Each row was made from one small tree. Brackets hold a mark, then the marks that hang from it, in the order of their numbers. Every link used is in the known rows. Write each row's tree.
Known rows:
[z44 [z306 [z529 z535 z850]]]: [-0.15  0.20  0.09  0.14 -0.05  0.16 -0.31 -0.18 -0.14  0.32  0.19 -0.19
  0.18  0.02 -0.31  0.00 -0.41  0.43  0.07  0.20  0.07  0.10 -0.05]
[z860 [z776 [z529 z535 z850]]]: [-0.32  0.37  0.01 -0.14  0.04  0.22 -0.14  0.05 -0.12  0.37  0.26 -0.15
  0.16  0.05 -0.10  0.02 -0.29  0.33 -0.04  0.06  0.09  0.06 -0.08]
[z80 z62 z850]: [-0.14  0.32 -0.06 -0.04 -0.08  0.25  0.02 -0.05 -0.24  0.19  0.18 -0.02
 -0.03  0.14  0.20 -0.11 -0.27  0.22  0.04 -0.10  0.00  0.31  0.06]
[z529 z776 z850]: [-0.18  0.35 -0.08 -0.09 -0.06  0.15 -0.29  0.00 -0.19  0.33  0.17 -0.03
  0.08  0.04 -0.12 -0.08 -0.25  0.31  0.04  0.04 -0.04  0.20 -0.02]
[z62 [z80 [z850 [z529 z306 z535]]]]: [-0.13  0.31  0.02 -0.05 -0.05  0.20 -0.11 -0.02 -0.19  0.04  0.39 -0.02
  0.12  0.12  0.07 -0.08 -0.19  0.11  0.26  0.11  0.23  0.31  0.26]
[z306 [z529 [z776 z860]]]: [-0.30  0.24 -0.15 -0.09 -0.04  0.23 -0.16 -0.05 -0.13  0.39  0.10 -0.13
  0.02 -0.10 -0.08  0.04 -0.43  0.34 -0.03 -0.06  0.05  0.34 -0.27]
[z860 [z776 [z529 [z306 z44]]]]: [-0.29  0.22  0.05 -0.36 -0.05  0.24 -0.10 -0.08 -0.25  0.29  0.18 -0.03
 -0.06 -0.09 -0.06  0.17 -0.24  0.51  0.06 -0.04  0.18  0.19 -0.39]
[z306 z44 [z529 z776]]: [-0.19  0.18 -0.01 -0.10 -0.15  0.24 -0.22 -0.22 -0.16  0.32  0.10 -0.06
 -0.03 -0.11 -0.17  0.03 -0.21  0.52  0.05 -0.04  0.08  0.29 -0.38]
[z535 [z529 z306]]: [-0.25  0.18 -0.13 -0.12 -0.04  0.09 -0.22 -0.28 -0.28  0.14  0.16  0.01
 -0.03 -0.07  0.04 -0.18 -0.38  0.40  0.09  0.06  0.23  0.29 -0.02]
[z44 [z306 [z529 z850]]]: [-0.14  0.24  0.02  0.02 -0.04  0.09 -0.27 -0.20 -0.18  0.31  0.11 -0.17
  0.04  0.04 -0.29  0.05 -0.34  0.42  0.01  0.15  0.03  0.16 -0.11]
[z80 z62 [z850 [z529 z776]]]: [-0.27  0.41 -0.08 -0.12  0.02  0.31  0.02  0.01 -0.20  0.22  0.21  0.00
 -0.03 -0.02  0.16 -0.10 -0.11  0.27  0.21 -0.01  0.21  0.36  0.07]
[z529 z535 [z850 [z80 z62]]]: [-0.26  0.37 -0.02  0.01 -0.04  0.33 -0.07  0.15 -0.18  0.15  0.32  0.00
  0.29  0.09  0.04 -0.20 -0.42  0.17  0.15  0.21  0.11  0.17  0.15]
[z62 z80]: [-0.15  0.38 -0.10 -0.17 -0.06  0.06 -0.12  0.01 -0.25  0.18  0.31 -0.02
 -0.02  0.10  0.10 -0.05 -0.25  0.10 -0.02 -0.02 -0.05  0.33  0.04]
[z44 [z306 [z529 [z776 z860] [z850 z80]]]]: [-0.35  0.33 -0.09 -0.11  0.03  0.25 -0.21  0.12 -0.16  0.35  0.15 -0.18
  0.18 -0.11 -0.31  0.15 -0.44  0.37  0.10  0.30  0.11  0.19 -0.28]
[z529 z306 [z776 z860]]: [-0.28  0.22 -0.12 -0.19 -0.05  0.24 -0.21  0.05 -0.25  0.31  0.17 -0.02
  0.05 -0.13 -0.02  0.01 -0.50  0.32  0.12 -0.01  0.06  0.32 -0.17]
[z275 [z860 z776]]: [-0.15  0.39 -0.13 -0.11 -0.01  0.00 -0.08 -0.18 -0.22  0.31  0.18  0.02
 -0.06  0.16  0.40 -0.15 -0.23  0.32  0.05  0.01  0.05  0.22 -0.13]
[z535 [z529 z776 z850]]: [-0.30  0.33 -0.16 -0.07 -0.03  0.14 -0.26 -0.16 -0.22  0.32  0.14 -0.05
  0.08 -0.04 -0.13 -0.18 -0.28  0.40  0.02  0.12  0.13  0.20 -0.05]
[z850 [z80 z62] [z529 z306 z535 z776]]: [-0.44  0.32  0.01 -0.16  0.04  0.38 -0.14  0.18 -0.21  0.08  0.38  0.10
  0.20 -0.26  0.10 -0.17 -0.30  0.30  0.47  0.28  0.45  0.33  0.12]
[z80 z62 [z850 [z529 z535 z776]]]: [-0.29  0.36 -0.01  0.00  0.00  0.37 -0.02  0.03 -0.16  0.22  0.30 -0.02
  0.10 -0.04  0.14 -0.15 -0.19  0.27  0.27  0.04  0.25  0.30  0.14]
[z776 [z529 z306 [z850 [z80 z62]]] z860]: [-0.44  0.27 -0.07 -0.24  0.01  0.46  0.06  0.31 -0.25  0.21  0.16 -0.04
  0.28 -0.03 -0.12  0.12 -0.64  0.16  0.11  0.09  0.18  0.24 -0.07]
[z306 z44 [z529 z535 z850]]: [-0.06  0.14  0.06  0.11 -0.17  0.28 -0.19 -0.26 -0.09  0.28  0.13 -0.13
  0.21  0.13 -0.27 -0.05 -0.37  0.42  0.02  0.04  0.05  0.13 -0.17]
[z80 z62 [z850 z529]]: [-0.17  0.38 -0.10 -0.10  0.03  0.25  0.13 -0.07 -0.19  0.13  0.19 -0.03
 -0.05  0.14  0.25 -0.11 -0.17  0.18  0.12 -0.05  0.19  0.36  0.15]
[z306 [z529 [z776 z860] z850]]: [-0.25  0.28 -0.13 -0.03 -0.06  0.26 -0.19 -0.03 -0.10  0.42  0.07 -0.15
  0.14  0.01 -0.25  0.03 -0.46  0.32 -0.03  0.02 -0.01  0.24 -0.21]
[z776 [z529 z306 z850]]: [-0.24  0.20  0.03 -0.17 -0.05  0.22 -0.22  0.01 -0.23  0.23  0.11 -0.05
  0.13  0.03 -0.24  0.09 -0.39  0.31  0.03 -0.02  0.08  0.19 -0.01]
[z275 [z860 [z776 [z529 z535]]]]: [-0.32  0.31  0.00 -0.07  0.02  0.16 -0.07 -0.07 -0.18  0.35  0.23 -0.05
  0.11  0.04  0.24 -0.02 -0.32  0.34  0.05 -0.03  0.16  0.14 -0.14]
[z776 [z529 z535] z860]: [-0.34  0.20 -0.08 -0.12  0.03  0.32  0.01  0.10 -0.17  0.31  0.19 -0.21
  0.17 -0.01  0.00  0.11 -0.58  0.20 -0.11 -0.14  0.07  0.24 -0.12]

Write each row's tree:
[-0.35  0.31 -0.03 -0.19  0.06  0.25 -0.25  0.12 -0.16  0.06  0.37  0.04
  0.17 -0.19  0.05 -0.12 -0.21  0.32  0.38  0.28  0.41  0.30  0.09] | [z850 z80 [z529 z306 z535 z776]]
[-0.22  0.10  0.06 -0.26 -0.11  0.28 -0.12 -0.10 -0.28  0.21  0.12 -0.04
  0.01 -0.06 -0.15  0.17 -0.34  0.43  0.05 -0.12  0.14  0.25 -0.27] | [z776 [z529 [z306 z44]]]
[-0.35  0.21 -0.11 -0.14 -0.05  0.14 -0.33 -0.20 -0.30  0.24  0.18  0.04
 -0.02 -0.22 -0.05 -0.16 -0.32  0.48  0.17  0.10  0.26  0.30 -0.10] | [z535 [z529 z306 z776]]
[-0.37  0.33  0.00 -0.20  0.06  0.19 -0.11  0.03 -0.15  0.34  0.29 -0.13
  0.04 -0.06  0.08  0.04 -0.26  0.36 -0.03 -0.02  0.14  0.15 -0.13] | [z860 [z776 [z529 z535]]]
[-0.31  0.17  0.12 -0.25 -0.07  0.31 -0.14 -0.07 -0.22  0.30  0.26 -0.05
  0.08 -0.12 -0.08  0.11 -0.31  0.51  0.12  0.01  0.22  0.13 -0.32] | [z860 [z776 [z529 [z306 z44] z535]]]
[-0.24  0.41 -0.10 -0.12 -0.02  0.26 -0.03  0.14 -0.21  0.14  0.22  0.02
  0.15  0.11  0.07 -0.14 -0.34  0.17  0.10  0.16  0.06  0.23  0.09] | [z529 [z850 [z80 z62]]]
[-0.27  0.23 -0.06  0.10 -0.07  0.33 -0.23 -0.02 -0.06  0.42  0.15 -0.17
  0.28 -0.02 -0.28 -0.03 -0.54  0.32  0.02  0.06  0.04  0.18 -0.14] | [z306 [z529 z535 [z776 z860] z850]]
[-0.17  0.16  0.03 -0.21 -0.17  0.24 -0.28 -0.12 -0.29  0.25  0.17  0.06
 -0.01 -0.14 -0.11  0.00 -0.27  0.49  0.20  0.00  0.10  0.27 -0.27] | [z529 [z306 z44] z776]
[-0.33  0.23 -0.08 -0.13  0.04  0.30 -0.15  0.05 -0.16  0.25  0.27 -0.05
  0.17 -0.15  0.01 -0.05 -0.47  0.28  0.26  0.08  0.30  0.32  0.00] | [z850 [z529 z306 z535 [z776 z860]]]
[-0.29  0.24 -0.07 -0.05  0.01  0.34 -0.03  0.12 -0.13  0.35  0.16 -0.22
  0.29  0.10 -0.16  0.09 -0.60  0.18 -0.12 -0.07  0.01  0.14 -0.05] | [z776 [z529 z535 z850] z860]
[-0.27  0.29 -0.14 -0.18  0.02  0.27  0.02  0.10 -0.17  0.35  0.08 -0.21
  0.15  0.13 -0.14  0.16 -0.53  0.17 -0.18 -0.12 -0.03  0.21 -0.11] | [z776 [z529 z850] z860]
[-0.36  0.37 -0.04 -0.05 -0.06  0.33 -0.18  0.10 -0.14  0.26  0.17  0.02
  0.17 -0.10 -0.17 -0.08 -0.29  0.34  0.18  0.21  0.15  0.25 -0.08] | [z306 [z529 z776 [z850 [z80 z62]]]]
[-0.38  0.32  0.03  0.07 -0.07  0.40 -0.22  0.12 -0.11  0.27  0.26 -0.01
  0.31 -0.13 -0.19 -0.15 -0.36  0.35  0.23  0.26  0.19  0.19 -0.02] | [z306 [z529 z535 z776 [z850 [z80 z62]]]]
[-0.38  0.29 -0.27 -0.14  0.02  0.19 -0.09 -0.10 -0.24  0.36  0.14 -0.10
  0.01 -0.13  0.05 -0.10 -0.47  0.34 -0.03  0.01  0.16  0.32 -0.20] | [z535 [z529 [z776 z860]]]
[-0.23  0.25  0.05  0.02 -0.15  0.36 -0.27 -0.04 -0.09  0.25  0.21 -0.07
  0.29 -0.04 -0.32 -0.03 -0.26  0.45  0.16  0.23  0.15  0.13 -0.25] | [z306 z44 [z529 z535 z776 [z850 z80]]]
[-0.24  0.18 -0.04 -0.11 -0.16  0.25 -0.29 -0.26 -0.29  0.29  0.11  0.03
  0.11 -0.10 -0.30 -0.11 -0.34  0.55  0.17  0.15  0.20  0.17 -0.23] | [z535 [z529 [z306 z44] z776 z850]]
[-0.18  0.28 -0.03 -0.11 -0.01  0.28  0.03 -0.08 -0.23  0.08  0.20  0.04
 -0.02  0.07  0.17 -0.10 -0.23  0.24  0.26  0.01  0.27  0.37  0.17] | [z80 z62 [z850 [z529 z306]]]
[-0.20  0.27 -0.01 -0.05 -0.13  0.37 -0.01 -0.06 -0.15  0.18  0.12 -0.01
  0.16  0.08 -0.15 -0.04 -0.33  0.35  0.11  0.14  0.13  0.22 -0.20] | [z306 z44 [z529 [z850 [z80 z62]]]]
[-0.34  0.42 -0.02 -0.07  0.04  0.22 -0.08  0.11 -0.14  0.27  0.26 -0.04
  0.29  0.13  0.13 -0.02 -0.30  0.27  0.10  0.21  0.18  0.04 -0.08] | [z275 [z860 [z776 [z529 z535 [z850 z80]]]]]
[-0.19  0.15  0.02 -0.04 -0.18  0.42 -0.23  0.00 -0.21  0.35  0.19 -0.05
  0.32 -0.03 -0.28  0.01 -0.59  0.39  0.18  0.08  0.06  0.14 -0.24] | [z529 [z306 z44] z535 [z776 z860] z850]
[-0.26  0.22  0.10  0.11 -0.07  0.22 -0.42 -0.10 -0.15  0.41  0.22 -0.16
  0.20 -0.14 -0.40  0.01 -0.36  0.51  0.16  0.24  0.09  0.10 -0.13] | [z44 [z306 [z529 z535 z776 z850]]]
[-0.25  0.30 -0.10  0.01 -0.05  0.31 -0.19  0.10 -0.14  0.40  0.22 -0.12
  0.28  0.03 -0.13 -0.06 -0.54  0.24  0.03  0.06 -0.02  0.16 -0.05] | [z529 z535 [z776 z860] z850]
[-0.24  0.26 -0.08 -0.23 -0.11  0.38 -0.15  0.14 -0.24  0.24  0.17  0.00
  0.24 -0.02 -0.21  0.07 -0.45  0.33  0.19  0.19  0.10  0.19 -0.30] | [z529 [z306 z44] [z776 z860] [z850 z80]]
[-0.24  0.11  0.00 -0.10 -0.15  0.40 -0.19 -0.03 -0.24  0.32  0.22 -0.03
  0.20 -0.13 -0.12  0.02 -0.56  0.42  0.19  0.01  0.11  0.23 -0.30] | [z529 [z306 z44] z535 [z776 z860]]
[-0.38  0.23  0.06 -0.22  0.02  0.22 -0.20  0.02 -0.19  0.29  0.30 -0.06
  0.08 -0.14 -0.01  0.04 -0.33  0.42  0.11  0.04  0.22  0.16 -0.12] | [z860 [z776 [z529 z306 z535]]]
[-0.04  0.20  0.00  0.00 -0.16  0.21 -0.16 -0.28 -0.13  0.27  0.05 -0.10
  0.07  0.17 -0.25  0.01 -0.29  0.41 -0.04 -0.01  0.00  0.19 -0.23] | [z306 z44 [z529 z850]]
[-0.35  0.27 -0.10 -0.26  0.03  0.33 -0.05  0.24 -0.20  0.18  0.15 -0.10
  0.25  0.03 -0.18  0.17 -0.55  0.18  0.02  0.10  0.14  0.21 -0.10] | [z776 [z529 z306 [z850 z80]] z860]
